Each row was made from one path, in order. Every step used is in the known rows, and no mark comes twice. Write each row's path.
Known rows:
dega -> kugu -> redi: [ 0.01  0.02  0.06 -0.06  0.07  0.12 -0.11  0.08  0.06 -0.15 -0.24 -0.11
  0.01 -0.08  0.24 -0.27 -0.24 -0.37 -0.16  0.18 -0.40]
redi -> kugu: [-0.21  0.25 -0.19  0.21  0.07 -0.36 -0.10 -0.15  0.05  0.08 -0.06  0.15
 -0.17 -0.06 -0.05 -0.24  0.20  0.15  0.05 -0.22  0.25]
bapuvi -> godaf -> vifo -> kugu: [-0.03 -0.43 -0.06 -0.07 -0.18 -0.03 -0.56 -0.01 -0.18 -0.17 -0.39  0.02
 -0.12  0.08 -0.12  0.09  0.01  0.10  0.10  0.25 -0.42]
redi -> kugu -> repi: [-0.14  0.32  0.01  0.33  0.10 -0.22  0.11 -0.22  0.15  0.15  0.01  0.01
 -0.19  0.14 -0.01 -0.08  0.22  0.04  0.21 -0.03  0.52]
kugu -> redi: [ 0.06  0.16  0.33  0.00  0.10  0.22 -0.26  0.23  0.36 -0.03  0.12  0.12
 -0.12  0.13  0.02  0.13 -0.07 -0.20  0.12  0.17  0.00]
vifo -> kugu -> lede: [ 0.11  0.39  0.16 -0.05  0.17  0.27 -0.25 -0.01  0.24 -0.27  0.26 -0.23
 -0.38  0.13  0.23 -0.02 -0.10 -0.04  0.18  0.05  0.15]
dega -> godaf: [ 0.17 -0.38 -0.01 -0.12 -0.16  0.02 -0.23 -0.05  0.10  0.18 -0.20  0.10
  0.07  0.15 -0.16 -0.06 -0.47 -0.23 -0.01 -0.22 -0.29]
vifo -> godaf: [-0.23 -0.07  0.09 -0.44  0.18  0.05 -0.37 -0.05  0.21  0.15  0.27  0.10
 -0.05  0.19 -0.15 -0.03 -0.50  0.06 -0.06 -0.30  0.11]
godaf -> bapuvi: [-0.09  0.13 -0.10  0.11 -0.12 -0.02 -0.21  0.37 -0.13  0.05 -0.02  0.38
  0.06 -0.10 -0.44  0.11  0.15  0.10  0.03  0.23  0.11]
repi -> kugu -> dega: [-0.27  0.11 -0.03  0.07  0.01 -0.18  0.15 -0.13 -0.26 -0.10  0.44 -0.04
  0.08  0.02 -0.22 -0.20  0.17  0.19 -0.01 -0.45  0.16]
godaf -> vifo -> kugu -> lede: [ 0.22  0.13  0.09 -0.06  0.28  0.33 -0.34  0.13 -0.02 -0.21  0.08 -0.23
 -0.26 -0.08  0.14  0.03  0.15  0.13  0.02  0.22  0.05]
lede -> kugu: [-0.21  0.14 -0.05  0.13  0.22 -0.21  0.02  0.03 -0.10  0.25 -0.06  0.27
 -0.07 -0.28  0.21 -0.01  0.37  0.15  0.04  0.30 -0.13]
kugu -> repi -> godaf -> vifo: [ 0.16 -0.07  0.10  0.18  0.25  0.04  0.33  0.06 -0.04  0.42  0.03 -0.12
  0.20  0.12 -0.05  0.32  0.01 -0.19 -0.03 -0.17  0.35]
dega -> kugu -> lede: [ 0.16  0.11 -0.04  0.03  0.22  0.14  0.01  0.06 -0.20 -0.13 -0.03 -0.14
  0.08  0.04  0.46 -0.20 -0.24 -0.34 -0.13 -0.07 -0.11]
dega -> kugu: [-0.09 -0.05 -0.24 -0.07  0.13 -0.14 -0.17 -0.10 -0.27  0.06 -0.30 -0.07
  0.03 -0.19  0.10 -0.32 -0.18 -0.22 -0.21  0.00 -0.36]
godaf -> vifo -> kugu -> repi: [ 0.07  0.09  0.09 -0.02  0.27  0.16 -0.30 -0.05 -0.02  0.04 -0.14 -0.32
 -0.35 -0.13 -0.11  0.06  0.22  0.12  0.14  0.42  0.06]
lede -> godaf -> bapuvi: [ 0.02 -0.02 -0.01 -0.06 -0.48 -0.22  0.10  0.08  0.12 -0.08  0.05  0.48
  0.17 -0.04 -0.15  0.27  0.20  0.23  0.06  0.41 -0.07]
repi -> kugu -> dega -> godaf: [-0.12 -0.26 -0.07 -0.06 -0.22 -0.10  0.20 -0.22 -0.22 -0.14  0.24 -0.09
  0.21  0.14 -0.21 -0.27 -0.21  0.01 -0.04 -0.63 -0.11]
godaf -> vifo -> kugu: [-0.01  0.02 -0.09 -0.13  0.24  0.06 -0.50  0.02 -0.12 -0.05 -0.18 -0.15
 -0.33 -0.29 -0.16 -0.08  0.21  0.21 -0.04  0.25 -0.17]
godaf -> vifo: [ 0.07 -0.15 -0.02  0.03  0.30 -0.03 -0.37  0.21 -0.24  0.20 -0.13  0.12
 -0.02 -0.19 -0.18  0.10  0.24  0.14 -0.08  0.16 -0.07]
repi -> kugu: [-0.30  0.07 -0.23  0.17  0.15 -0.17 -0.04 -0.08 -0.25  0.15  0.26  0.19
 -0.01 -0.03 -0.23 -0.02  0.09  0.16 -0.09 -0.24  0.02]

Which path is each row?
[ 0.14 -0.07  0.24 -0.28 -0.22  0.09 -0.14 -0.13  0.41 -0.35 -0.04  0.00
 -0.15 -0.10  0.22  0.13  0.23  0.22  0.05  0.56 -0.34] : lede -> godaf -> vifo -> kugu -> redi
[-0.12  0.24  0.15  0.26  0.28 -0.08  0.24 -0.03  0.00  0.35 -0.01  0.09
 -0.09 -0.12  0.27  0.13  0.38  0.02  0.23  0.47  0.13] : lede -> kugu -> repi
[ 0.19  0.27  0.21 -0.16 -0.13  0.13 -0.01 -0.22  0.44 -0.34  0.34 -0.10
 -0.25  0.17  0.44  0.08 -0.01  0.10  0.19  0.21  0.03] : vifo -> kugu -> lede -> godaf
[-0.11  0.27 -0.05  0.06 -0.16  0.12  0.26 -0.05  0.17 -0.01  0.01 -0.24
 -0.12  0.06 -0.25  0.10 -0.10 -0.09  0.07  0.03  0.30] : vifo -> kugu -> repi -> godaf -> bapuvi
[ 0.06  0.10  0.11  0.17  0.15  0.01  0.37 -0.05  0.14  0.42  0.15 -0.06
  0.15  0.32 -0.01  0.28 -0.17 -0.31  0.07 -0.32  0.43] : kugu -> repi -> godaf
[-0.05  0.12 -0.13  0.35  0.11 -0.20  0.48 -0.18 -0.02  0.24 -0.08 -0.08
  0.08  0.06  0.02  0.00  0.22  0.01 -0.03 -0.37  0.50] : redi -> kugu -> repi -> godaf -> vifo
[-0.28 -0.05 -0.01 -0.34 -0.10  0.11 -0.26  0.23  0.09  0.01  0.19  0.27
  0.06  0.07 -0.44  0.03 -0.42  0.18 -0.07 -0.07  0.15] : vifo -> godaf -> bapuvi
[ 0.03  0.09  0.05  0.16 -0.09 -0.07  0.37 -0.17  0.02 -0.17  0.62  0.21
  0.16  0.26  0.33  0.20  0.10  0.18  0.01 -0.13  0.15] : repi -> kugu -> lede -> godaf
[ 0.00 -0.09  0.01 -0.30 -0.51  0.12 -0.13 -0.06  0.11 -0.47 -0.11 -0.31
 -0.10 -0.04 -0.34 -0.33 -0.24  0.04  0.11 -0.10 -0.17] : vifo -> kugu -> dega -> godaf -> bapuvi
[-0.09  0.01 -0.24  0.12 -0.20 -0.08  0.26  0.29 -0.10  0.17  0.02  0.29
  0.31 -0.01 -0.34  0.17 -0.13 -0.09 -0.22 -0.33  0.19] : repi -> godaf -> bapuvi
[ 0.08 -0.26 -0.06 -0.03 -0.25 -0.23  0.11 -0.15 -0.11 -0.23 -0.22 -0.15
  0.11 -0.07 -0.08 -0.45  0.06  0.13 -0.03 -0.48  0.04] : redi -> kugu -> dega -> godaf -> vifo
[-0.13  0.23  0.26  0.11  0.16  0.09  0.08  0.20  0.23  0.04 -0.02  0.23
 -0.09 -0.17  0.35  0.05  0.29 -0.02  0.10  0.48 -0.17] : lede -> kugu -> redi
[ 0.11 -0.36 -0.13 -0.04 -0.39  0.08 -0.13  0.23 -0.04  0.03 -0.27  0.28
  0.18  0.04 -0.45  0.02 -0.37 -0.11 -0.06  0.00 -0.24] : dega -> godaf -> bapuvi
[-0.03  0.01  0.03  0.25  0.30 -0.09  0.59  0.02 -0.18  0.41 -0.09  0.02
  0.16 -0.16  0.29  0.23  0.37  0.01 -0.03  0.18  0.11] : lede -> kugu -> repi -> godaf -> vifo
[ 0.25  0.00  0.03 -0.09 -0.08 -0.04  0.27 -0.15  0.00 -0.24  0.04 -0.04
  0.21  0.08  0.69 -0.10 -0.17 -0.18 -0.11  0.08 -0.24] : dega -> kugu -> lede -> godaf
[ 0.13  0.29  0.13 -0.10 -0.36  0.19  0.07  0.00  0.33 -0.50  0.27  0.02
 -0.14  0.08  0.22  0.14  0.07  0.18  0.17  0.40  0.06] : vifo -> kugu -> lede -> godaf -> bapuvi
[ 0.04 -0.11  0.09 -0.37 -0.28  0.09 -0.20 -0.27  0.22 -0.33 -0.04 -0.43
 -0.18  0.05 -0.10 -0.39 -0.31 -0.05  0.16 -0.31 -0.25] : vifo -> kugu -> dega -> godaf
[ 0.00 -0.07 -0.08 -0.18  0.01 -0.03  0.17 -0.08 -0.08 -0.10  0.02 -0.36
  0.06 -0.14 -0.06 -0.12  0.04  0.05 -0.16 -0.48  0.06] : repi -> godaf -> vifo -> kugu -> dega
[ 0.06 -0.57 -0.01  0.06 -0.12 -0.09 -0.47  0.18 -0.31  0.05 -0.33  0.28
  0.14  0.17 -0.11  0.25  0.04  0.00  0.07  0.15 -0.30] : bapuvi -> godaf -> vifo
[ 0.18  0.03 -0.02 -0.02  0.19  0.21  0.15  0.09 -0.03 -0.07  0.14 -0.26
  0.02  0.03  0.19  0.09 -0.11 -0.08 -0.19 -0.34  0.14] : repi -> godaf -> vifo -> kugu -> lede
[ 0.08 -0.19 -0.19  0.07  0.21 -0.05  0.42 -0.11 -0.30  0.23 -0.36 -0.33
  0.30 -0.07  0.19 -0.07 -0.16 -0.36 -0.31 -0.15 -0.09] : dega -> kugu -> repi -> godaf -> vifo
[ 0.28 -0.58 -0.06 -0.13 -0.02  0.09 -0.27  0.10 -0.15  0.16 -0.34  0.06
  0.14 -0.03 -0.20 -0.02 -0.26 -0.08 -0.12 -0.06 -0.39] : dega -> godaf -> vifo
[-0.18  0.17 -0.03  0.33 -0.01 -0.09  0.71  0.15 -0.10  0.30 -0.03  0.18
  0.22 -0.12  0.09  0.25  0.31 -0.03  0.03  0.22  0.25] : lede -> kugu -> repi -> godaf -> bapuvi
